Each row was made from one small tree. The marks that hang from a mark follow it in brackets, in alphabetical order. Every link used is in the known rows. Write each row's tree.
Known rows:
togot(lovot(sobi(vata))): [-1.46 -0.40  0.13  1.22 -1.20  1.12 -0.17  0.41  0.55 -0.36  0.22  0.10
  0.12 -0.51 -0.90  1.38 -0.32 -1.56  0.29 -0.46 -1.08 -0.71  0.80  0.01]
sobi(lovot vata(togot tomug(galu))): [ 0.81 -1.26  1.58  1.11 -0.72 -4.45  1.14 -0.90  0.08 -1.38  0.11 -0.27
  3.25 -0.21 -1.02 -1.60  1.57  0.10  1.18  1.59 -3.82 -1.15 -0.18  0.16]
galu(tomug): [ 0.32  0.90 -0.42 -0.09 -0.13  0.27 -0.89  0.32  0.87  1.42 -0.62  0.21
 -0.47 -0.39 -0.21  1.20 -0.31 -0.43 -0.65 -1.93 -1.58 -0.15 -0.55 -1.16]
sobi(vata(togot tomug(lovot))): [ 1.10 -0.30 -0.58  0.17 -0.13 -1.98  0.69 -0.55  0.65 -1.10  0.06 -0.32
  0.85  0.07 -0.63 -1.15  0.50  0.44  1.14 -2.25 -2.49 -1.15 -0.25  1.13]
vata(sobi tomug): [ 0.09  0.91 -0.22 -0.28  0.44 -0.47 -1.59 -0.40  0.16 -0.01  0.40 -0.89
 -1.43  0.03  0.55 -1.30  0.66 -0.25  1.14 -1.28  0.05 -0.90 -0.35 -0.60]
lovot(sobi(vata(togot tomug))): [ 0.04  0.13  1.62  0.24 -1.36 -1.20  1.04 -0.47  1.40 -0.69  0.03  0.51
  0.60 -0.35 -0.68  0.26 -0.02 -0.78  0.40 -0.38 -3.14 -0.64  0.56 -0.02]
vata(sobi togot tomug): [ 1.34 -0.05 -2.09 -0.18  0.31 -0.56 -1.94 -0.45  0.79 -0.65  0.22 -0.94
 -2.48 -0.43  0.70 -2.47  1.52 -1.29  1.09 -4.55 -0.62 -1.14 -0.65  0.39]
vata(sobi togot tomug(lovot)): [ 1.90  0.15 -1.64 -1.27  0.67 -0.45 -2.04 -0.41  0.11 -1.01  0.19 -1.17
 -2.38 -0.84  0.50 -2.76  1.63 -0.31  0.79 -5.94 -2.55 -1.63 -0.60  0.33]
sobi(vata): [ 0.34 -0.24  0.07  0.77 -0.34 -0.77  0.82 -0.26  0.25  0.38 -0.04 -0.04
  2.66  0.70 -0.77 -0.37  0.19  0.08  1.12  1.99 -0.48 -0.04  0.08  0.71]
tomug(galu lovot vata(sobi togot)): [ 2.11 -0.59  2.30 -5.68  1.68 -1.06 -3.05  0.06 -2.18  0.00  0.13 -1.08
 -1.62 -0.86  0.40 -2.34  1.73 -1.80 -1.12 -5.27 -6.68 -0.78 -0.45 -1.47]
sobi(lovot vata(togot tomug)): [ 0.80 -1.10  1.24  2.14 -1.02 -3.90  1.38 -0.64  0.59 -0.64  0.01 -0.01
  3.53 -0.04 -0.88 -1.53  0.96  0.56  1.49  0.89 -3.37 -0.94 -0.30  1.51]
togot(lovot(sobi(vata(tomug(galu))))): [-1.68 -0.27  0.65  0.55 -0.99  0.17 -0.31  0.06  0.41 -1.28  0.41 -0.12
 -0.57 -0.66 -0.90  1.36 -0.02 -1.70  0.20 -0.56 -1.53 -1.12  0.84 -1.07]
zezi(lovot(sobi(vata(togot tomug)))): [-0.76  0.12 -0.06 -0.79 -1.00 -1.39  0.69 -0.70  1.06 -0.14 -0.28  0.62
  0.06 -0.05 -0.16  0.92  1.22  0.55  0.29 -1.56 -4.21 -0.29  0.29 -0.06]
togot(lovot(sobi(vata(tomug)))): [-1.71 -0.14  0.33  1.27 -1.17  0.54 -0.12  0.29  0.78 -0.75  0.34  0.09
 -0.41 -0.52 -0.79  1.47 -0.52 -1.36  0.42 -0.98 -1.11 -0.98  0.75 -0.12]
lovot(sobi(vata(tomug(galu)))): [-0.56  0.51  2.84 -0.56 -1.10 -1.53  1.01 -0.65  0.77 -0.90  0.20  0.35
  0.98 -0.28 -0.82  0.73  0.01 -0.64  0.21  1.69 -3.12 -0.68  0.80 -1.56]
vata(sobi(lovot) togot): [ 2.05 -1.21 -1.02  0.49 -0.23 -0.07 -1.69 -0.07 -0.25  0.63 -0.18 -0.70
  0.99 -0.67  0.16 -3.13  2.48 -1.26  0.83 -1.52 -2.06 -0.37 -0.44  0.92]
vata(sobi togot(lovot) tomug(galu)): [ 0.51 -0.69 -2.52 -0.84  0.51 -0.39 -2.93 -0.45  0.08 -1.97  0.55 -1.52
 -3.63 -1.01  0.30 -1.92  2.38 -2.77  0.75 -4.92 -0.75 -1.84 -0.26 -1.40]
zezi(lovot vata(sobi togot tomug)): [ 0.77 -1.06 -3.51  0.05  0.80 -0.48 -0.84 -1.07  0.23  0.25 -0.10 -1.05
 -2.91 -0.66  1.15 -2.30  0.85  1.10 -0.01 -3.13 -0.14 -1.29 -0.39 -0.98]
lovot(sobi): [-0.49  0.44  2.39 -0.42 -1.10  0.30  0.53 -0.06  0.60 -0.14 -0.02  0.64
  0.06 -0.59 -0.31  0.91 -0.32 -0.66 -0.57  0.53 -2.40 -0.07  0.76 -0.93]
lovot(sobi(vata(togot tomug(galu)))): [ 0.03  0.03  1.89 -0.50 -1.16 -1.55  0.87 -0.68  1.03 -1.21  0.11  0.34
  0.45 -0.47 -0.74  0.22  0.48 -1.13  0.17  0.14 -3.50 -0.78  0.64 -1.01]

Which tree is each row?
[-0.29 -0.91 -1.92 -0.45  0.16 -1.64 -1.13 -0.45  0.51 -3.07  0.49 -0.80
 -3.84 -1.04  0.01 -0.27  1.20 -1.96 -0.01 -4.99 -0.95 -1.83 -0.14 -1.05]	vata(togot(lovot) tomug(galu))
[-0.59 -0.44 -1.40  0.84 -0.79 -0.76 -0.49 -0.10  1.52 -2.14  0.32 -0.10
 -3.43 -1.08  0.04  0.27  0.05 -1.58  0.14 -5.75 -1.43 -1.59  0.02  0.37]	vata(togot(lovot(sobi)) tomug)
[ 0.09 -1.15 -1.77  0.70 -0.87  1.00 -0.74  0.34  0.89 -1.03 -0.03  0.04
 -1.84 -1.02 -0.21 -0.03  0.64 -2.11 -0.25 -4.27 -1.30 -0.74  0.24  0.72]	vata(togot(lovot(sobi)))
[ 1.77  0.72  0.59 -2.60  0.62  0.24 -2.70  0.78  0.08  2.50 -0.69 -0.16
 -1.27 -0.72  0.24 -0.29 -0.05 -1.04 -1.00 -6.53 -5.65 -0.40 -1.07 -0.25]	galu(tomug(lovot vata(sobi togot)))
[-0.02  0.67  1.51 -2.44  0.87 -2.49 -0.26 -0.77 -0.77 -2.50  0.46 -0.72
 -1.84 -0.71 -0.10 -0.18  0.44  0.80 -0.36 -1.87 -2.73 -1.63  0.06 -2.30]	vata(tomug(galu lovot))
[ 0.68  1.08  0.30 -1.37  0.83 -0.40 -1.72 -0.35 -0.48 -0.41  0.37 -1.11
 -1.33 -0.37  0.36 -1.68  0.70  0.66  0.84 -2.69 -1.88 -1.38 -0.28 -0.65]	vata(sobi tomug(lovot))
[ 1.13  0.84  2.03 -2.60 -0.08 -0.18 -1.57  0.72  0.58  1.93 -0.72  0.51
 -1.31 -1.04 -0.04  0.92 -0.84 -0.94 -1.66 -6.28 -6.92 -0.43 -0.65 -0.51]	galu(tomug(lovot(sobi) vata(togot)))
[ 0.47 -0.19  3.03 -4.18  1.25 -1.15 -2.69  0.02 -1.68  0.97  0.30 -0.72
 -1.03  0.02  0.57 -1.07  0.93 -2.46 -0.67 -1.04 -3.36  0.10 -0.30 -2.16]	tomug(galu vata(sobi))
[ 0.59  1.01  1.06 -1.57  0.34  0.19 -2.41  0.73  0.40  3.15 -0.55  0.10
 -0.80 -0.12  0.38  0.58 -0.59 -1.49 -0.70 -3.53 -3.28  0.21 -1.00 -0.67]	galu(tomug(vata(sobi)))
[ 0.74  0.88  0.85 -2.86  1.25 -1.13 -2.06 -0.74 -1.17 -1.40  0.54 -1.46
 -1.72 -0.65  0.21 -1.79  1.65 -0.03  0.42 -1.72 -2.58 -1.68 -0.07 -2.61]	vata(sobi tomug(galu lovot))
[ 1.12  1.21  1.55 -2.65  0.69  0.33 -2.54  0.79 -0.22  2.78 -0.60 -0.14
 -0.74 -0.53  0.17  0.24 -0.55 -0.56 -1.00 -4.90 -5.28 -0.29 -0.93 -0.70]	galu(tomug(lovot vata(sobi)))
[ 0.62  0.46  2.25 -1.47 -0.40 -0.05  0.62 -0.09 -0.40 -0.43 -0.06  0.09
  1.42 -0.65 -0.87 -0.05 -0.02  0.95 -0.26 -0.59 -4.77 -0.78  0.64 -0.33]	tomug(lovot(sobi(vata)))
[ 2.00 -1.58 -2.59  0.88  0.79  1.32 -0.92 -0.42 -0.26  0.66 -0.03 -1.22
 -1.53 -0.83  0.68 -3.22  0.08 -0.41 -0.26 -0.90  1.86 -0.85 -0.15 -0.77]	zezi(vata(sobi togot))
[ 0.34 -0.18  1.45  0.19 -1.41 -0.32  0.93 -0.28  1.11 -0.18 -0.14  0.59
  1.41 -0.34 -0.77  0.11  0.30 -1.07  0.22  0.26 -3.05 -0.23  0.65  0.04]	lovot(sobi(vata(togot)))
[ 1.25  0.31  0.93 -1.12  0.05 -0.43 -2.35  0.71  0.53  2.94 -0.69  0.11
 -0.35 -0.48  0.29 -0.17  0.05 -1.67 -0.67 -4.32 -4.47  0.07 -1.14 -0.07]	galu(tomug(vata(sobi(lovot) togot)))
[ 0.35  0.22  5.70 -5.75  0.77 -1.74 -1.22  0.04 -1.89 -0.44  0.20 -0.07
 -0.97 -0.99 -0.14  0.21  0.01 -0.99 -2.00 -2.62 -7.95 -0.63  0.36 -2.59]	tomug(galu lovot(sobi) vata)
[ 0.39 -1.69 -2.15  0.80  0.76 -0.75 -0.23 -0.70 -0.03 -1.81  0.39 -1.20
 -3.56 -1.27  0.37 -1.53 -0.63 -0.51 -0.80 -2.24  1.51 -1.94  0.04 -1.99]	zezi(vata(togot(lovot) tomug(galu)))
[ 0.61 -0.50 -0.84 -1.23  0.35 -2.63 -0.47 -0.88  0.50 -2.74  0.30 -0.57
 -3.00 -0.76  0.22 -0.94  1.28 -1.10 -0.13 -3.69 -1.50 -1.39 -0.33 -1.29]	vata(togot tomug(galu))
[ 1.26  0.07  3.66 -5.76  1.78 -1.04 -2.85  0.12 -2.63  0.45  0.27 -1.06
 -0.90 -0.54  0.30 -1.54  1.08 -1.11 -1.08 -3.03 -6.18 -0.61 -0.23 -2.13]	tomug(galu lovot vata(sobi))
[-0.03 -1.16  2.17 -3.40  0.37 -1.43 -1.91  0.25 -0.71 -0.48  0.23 -0.18
 -2.36 -0.72  0.20  0.04  0.54 -3.39 -1.37 -4.06 -4.40 -0.38 -0.07 -1.41]	tomug(galu vata(togot(lovot(sobi))))
[ 0.11 -0.85 -1.30  0.49 -0.24 -1.92  0.03 -0.60  0.63 -1.77  0.30 -0.56
 -0.02 -0.06 -0.77 -0.60  1.06 -1.26  1.11 -1.48 -1.09 -1.31 -0.01 -0.04]	sobi(vata(togot(lovot) tomug(galu)))
[ 0.48 -0.54  4.09 -3.57  0.93 -2.04 -2.40  0.04 -1.95  1.08  0.26 -0.65
  0.33 -0.18  0.37 -1.36  1.20 -2.08 -0.60  0.13 -4.51  0.04 -0.34 -2.03]	tomug(galu vata(sobi(lovot)))
[-0.51 -0.10 -0.25 -0.80 -1.04 -0.81  0.60 -0.55  0.84  0.24 -0.40  0.66
  0.62 -0.02 -0.25  0.85  1.41  0.33  0.17 -0.92 -4.15  0.01  0.36  0.06]	zezi(lovot(sobi(vata(togot))))
[ 1.16 -0.32 -0.45 -2.31  0.73 -2.51 -0.59 -0.81 -0.13 -3.17  0.28 -0.77
 -2.93 -1.17  0.04 -1.26  1.37 -0.20 -0.42 -5.04 -3.42 -1.89 -0.28 -1.24]	vata(togot tomug(galu lovot))
[ 0.73  1.21  1.15 -1.17 -0.42  0.21 -0.44  0.25  0.60  1.14 -0.66  0.28
  0.50 -0.87 -0.81  1.17 -0.30  0.15 -0.83 -2.29 -4.86 -0.70 -0.10 -1.40]	galu(tomug(lovot(sobi(vata))))
[-0.54 -0.69 -0.82 -0.64 -0.39 -1.53 -0.90 -0.50  0.79 -3.14  0.47 -0.47
 -3.78 -1.35 -0.14  0.17  1.04 -2.23 -0.27 -4.65 -2.12 -1.87  0.21 -1.52]	vata(togot(lovot(sobi)) tomug(galu))
[-0.16 -0.93 -1.45  0.06 -0.20 -1.21  0.84 -1.10  0.98 -0.64 -0.17 -0.09
 -3.04 -1.09  0.73 -0.52 -0.27  1.19 -0.96 -2.85 -2.00 -1.33  0.20 -1.41]	zezi(lovot(sobi) vata(togot tomug))
[-0.28  0.88  2.61 -2.67  0.34 -2.33  0.03 -0.79 -0.46 -2.60  0.47 -0.41
 -1.87 -1.00 -0.26  0.30  0.27  0.48 -0.63 -1.57 -3.98 -1.68  0.41 -2.70]	vata(tomug(galu lovot(sobi)))
[ 0.33  0.24  1.12 -0.93  0.27 -2.50  0.64 -0.80 -0.24 -1.37  0.28 -0.53
  1.34  0.20 -0.84 -0.54  0.53  0.67  0.87  0.68 -2.45 -1.18  0.11 -0.93]	sobi(vata(tomug(galu lovot)))
[ 0.64  1.31  1.13 -1.45 -0.29  0.47 -0.72  0.34  0.51  0.99 -0.65  0.32
 -0.39 -1.08 -0.54  1.32 -0.37  0.13 -1.22 -2.98 -4.71 -0.67 -0.13 -1.62]	galu(tomug(lovot(sobi)))
[-0.66 -0.54 -1.75  0.26  0.67 -1.39  0.65 -1.06  0.14 -0.10 -0.01 -0.49
 -2.33 -0.36  0.85 -0.39 -0.64  2.37 -0.52 -0.88  0.13 -1.09 -0.10 -1.45]	zezi(lovot vata(tomug))
[ 2.02 -1.93 -1.55  1.44  0.52  0.41 -0.60 -0.46 -0.55  0.76 -0.07 -1.12
 -0.17 -1.02  0.50 -3.51  0.29 -0.01 -0.19  0.21  0.74 -0.91 -0.16 -0.65]	zezi(vata(sobi(lovot) togot))
[ 0.89 -1.38 -2.98  1.53  0.72  0.67 -1.23 -0.45  0.18 -0.32  0.33 -1.46
 -3.15 -1.05  0.70 -2.61 -0.44 -0.60  0.03 -2.80  2.14 -1.75 -0.17 -0.87]	zezi(vata(sobi togot(lovot) tomug))
